(in the rows, 128 means zero)
Known rows, with every step that occurs
sulet > tugu > keda: [107 116 129 143 101 130 125 105  81 134 121 124 130 135 102 140 127  94
 123 129 128 126 127  83 129 110]
keme > rupa > tana > tugu: [124  92 122 120 130 126 129  77 131 130 133 144 101 132 128 130 122 157
 143 110 125 122 114 107 118 130]
rupa > keda > tugu > votavut: [134 129 149 114 100 128 148 134 145 124 137  92 145 168 110 136 120 135
 130 140 126 170 147 107 136 148]
tugu > sulet: [115 137 117 129 116 130 134 119 106 133 144 120 160 154 123 124 125 117
 112 116 121 125 130 131  98 147]
tana > tugu > keda > rizu: [119  77 119 159 107 130 113 119  89 139 119 103 136 100 121 138 125 133
 152 152 133  98 115  83 160 122]
rupa > keda > rizu > votavut: [137  88 124  96  92 127 120 137 143 126 115  98 117 121 126 121 141 119
 173 141 112 154 119 111 170  98]
rizu > votavut: [130 112 125  99 107 128 123 128 134 123 128 130 114 137 125 112 141  94
 155 125 120 114 125 115 120 121]
votavut > tugu: [133 130 141 142 151 130 135 128 136 119 140 142 111 133 107 124 131 109
 110 124 125 150 132 130 116 139]
keme > rupa > tana > tugu > sulet: [111 101 109 119 115 127 135  68 107 136 149 133 135 156 123 128 122 148
 131  98 118 109 115 115  87 147]
tana > tugu > sulet: [113 118 106 125 117 131 133 110 112 141 152 118 175 148 123 130 122 140
 137 115 127 103 125 128 137 164]
rizu > keda > tugu: [130 120 137 126  99 126 133 133  95 127 145 129 106 109 123 107 138 117
 144 134 123 121 140  97  63 133]
rizu > keda > rupa > tana: [134 116 110 129 158 129 111  90 114 126 152 152  87  96 120 106 151 127
 104 134 127 153 126 123   4 157]
rupa > tana: [135 121 130 131 135 123 132 106 138 125 123 137 111 123 123 118 128 130
 119 121 135 121 120 130  68 128]
votavut > tugu > sulet: [124 135 133 146 139 132 141 121 113 127 156 135 140 153 102 120 128  98
  93 111 117 141 132 135  85 160]
sulet > tugu > keda > rizu: [110  89 137 157  79 129 113 114  60 137 114 110 121 110 106 137 129 104
 142 139 125 131 118  73 123  94]
keda > rupa > sulet > tugu: [100 120 134  95 105 136 107 105 101 137 140 154 146 130 112 137 139 113
 130 120 148 210 131 121 160 143]
tana > tugu > votavut: [131 106 122 126 134 131 129 115 134 131 162 104 145 147 113 138 120 131
 145 141 129 120 123 104 142 176]
votavut > tugu > keda: [121 122 140 160 153 131 133 115 114 121 133 130 110 138  93 129 129  86
  90 137 132 132 133 104 105 131]
sulet > tugu: [116 122 135 123  96 130 125 116 108 134 131 133 129 134 112 132 129 116
 140 114 123 144 127 110 137 118]
sulet > tugu > votavut: [121 121 140 123 105 132 128 109 104 131 151 107 128 155  98 138 124  99
 132 130 121 152 127  95 110 151]
rupa > sulet > tugu > keda > rizu: [101  84 147 135  67 129 108 109  54 138 118 114 140 111 106 144 132  98
 150 141 150 149 115  66 174  93]
keda > rupa: [120 132 119 123 146 136 114 122 126 132 128 147 129 124 126 125 135 131
 106 132 131 173 134 140 105 153]
tana > tugu > keda: [115 105 112 142 133 130 125 109 111 136 125 117 146 126 117 138 122 127
 136 140 138  92 126  94 163 140]
rizu > votavut > tugu > keda: [124 109 137 130 133 132 128 115 114 117 129 131  98 147  93 114 142  57
 119 133 123 123 130  90 103 122]

Rows
[127  95 148 176 129 129 123 127  88 124 125 118 104 108  98 129 132  97
 112 147 127 134 123  93 107 118] : votavut > tugu > keda > rizu
[131 123 155 124 102 128 139 136 106 126 146 108 132 154 109 125 122 114
 130 138 130 142 140  97  78 157] : keda > tugu > votavut
[113 117 116 146 155 131 116  86 114 129 116 144 113 129 111 123 136 117
  81 137 141 149 127 116  44 147] : tugu > keda > rupa > tana
[106 130 134 107  76 128 149 107 117 132 130 116 150 181 125 134 119 149
 126 104 108 171 143 112 132 117] : keme > rupa > keda > tugu > sulet
[122  62 116 126  89 128 107 117  88 136 123 101 122 108 117 120 138 101
 179 148 127  84 112  73 152 119] : tana > tugu > keda > rizu > votavut
[129  54 118 131  93 123 112  98  97 133 114 112 107 103 112 111 139 103
 169 140 132  82 103  73  90 115] : rupa > tana > tugu > keda > rizu > votavut
[135  94 104 124 168 132 114  77 117 132 184 125 105 118 102 116 141 129
 124 149 128 145 123 103  23 209] : rizu > keda > rupa > tana > tugu > votavut
[114 140 134 114  84 127 150 130 129 134 131 107 173 172 119 126 120 137
 120 115 120 154 146 127 134 137] : rupa > keda > tugu > sulet
[109 112 141  99 105 129 122  99 108 126 133 139 123 145 134 145 129 133
 143 119 138 155 122 106 187 107] : keme > rupa > sulet
[129 130 144 110  94 126 145 141 150 127 116 117 142 145 125 129 123 147
 138 125 127 164 144 125 160 118] : rupa > keda > tugu
[117 134 140 128  87 128 143 132  90 136 138 125 160 153 123 116 122 119
 126 111 126 129 139 122  69 144] : keda > tugu > sulet
[105 106 137 103 141 138 109 103 104 120 136 155 115 144  91 117 153  52
 106 138 151 180 133 100 123 148] : rizu > votavut > tugu > keda > rupa > sulet
[128  98 129 112 100 131 131 124 131 124 141 104 131 149 100 115 141  89
 138 123 101 164 125 118 132 128] : rupa > keda > rizu > votavut > tugu > sulet
[ 97 102 114 114 139 137 107  94 103 139 135 137 165 126 115 144 133 124
 123 146 165 157 130 104 186 160] : tana > tugu > keda > rupa > sulet
[125 115 151 104  91 130 147 109 133 123 136  99 121 185 114 145 119 144
 131 130 112 182 141  91 145 130] : keme > rupa > keda > tugu > votavut
[106 106 103 139 150 137 112 102 108 140 129 132 144 125 115 136 131 133
 116 144 141 140 132 110 137 166] : tana > tugu > keda > rupa
[138 117 146 128 102 127 133 127  88 127 170 105 110 131 108 113 134 105
 141 145 123 122 141  79  38 165] : rizu > keda > tugu > votavut
[122  97 114 147 137 125 128  87 117 133 120 125 130 126 112 129 124 131
 124 132 144  88 118  97 112 136] : rupa > tana > tugu > keda
[135 113 138 108 133 131 129 128 136 116 143 143  96 142 101 108 143  74
 135 120 119 136 128 120 111 134] : rizu > votavut > tugu
[113 125 127 156 173 139 119 109 110 124 135 152 111 136  95 126 138  96
  72 140 133 176 139 117  85 155] : votavut > tugu > keda > rupa
[134 104 127 128 106 127 125 135 142 130 113  96 131 116 132 137 128 155
 147 144 120 158 124 123 182 102] : rupa > keda > rizu
[123  78 124 131  89 128 110 126  86 128 108 102 106 111 116 117 143  79
 153 149 123 105 117  76 110  99] : tugu > keda > rizu > votavut
[139  83 145 124 108 129 118 138 116 118 135 130  87 113 107 106 147  77
 154 131 113 144 118 107 104 116] : keda > rizu > votavut > tugu
[ 98 119 121 137 117 138 110  97  84 138 124 141 130 130  97 135 136 102
 101 130 130 167 134 100 103 138] : sulet > tugu > keda > rupa
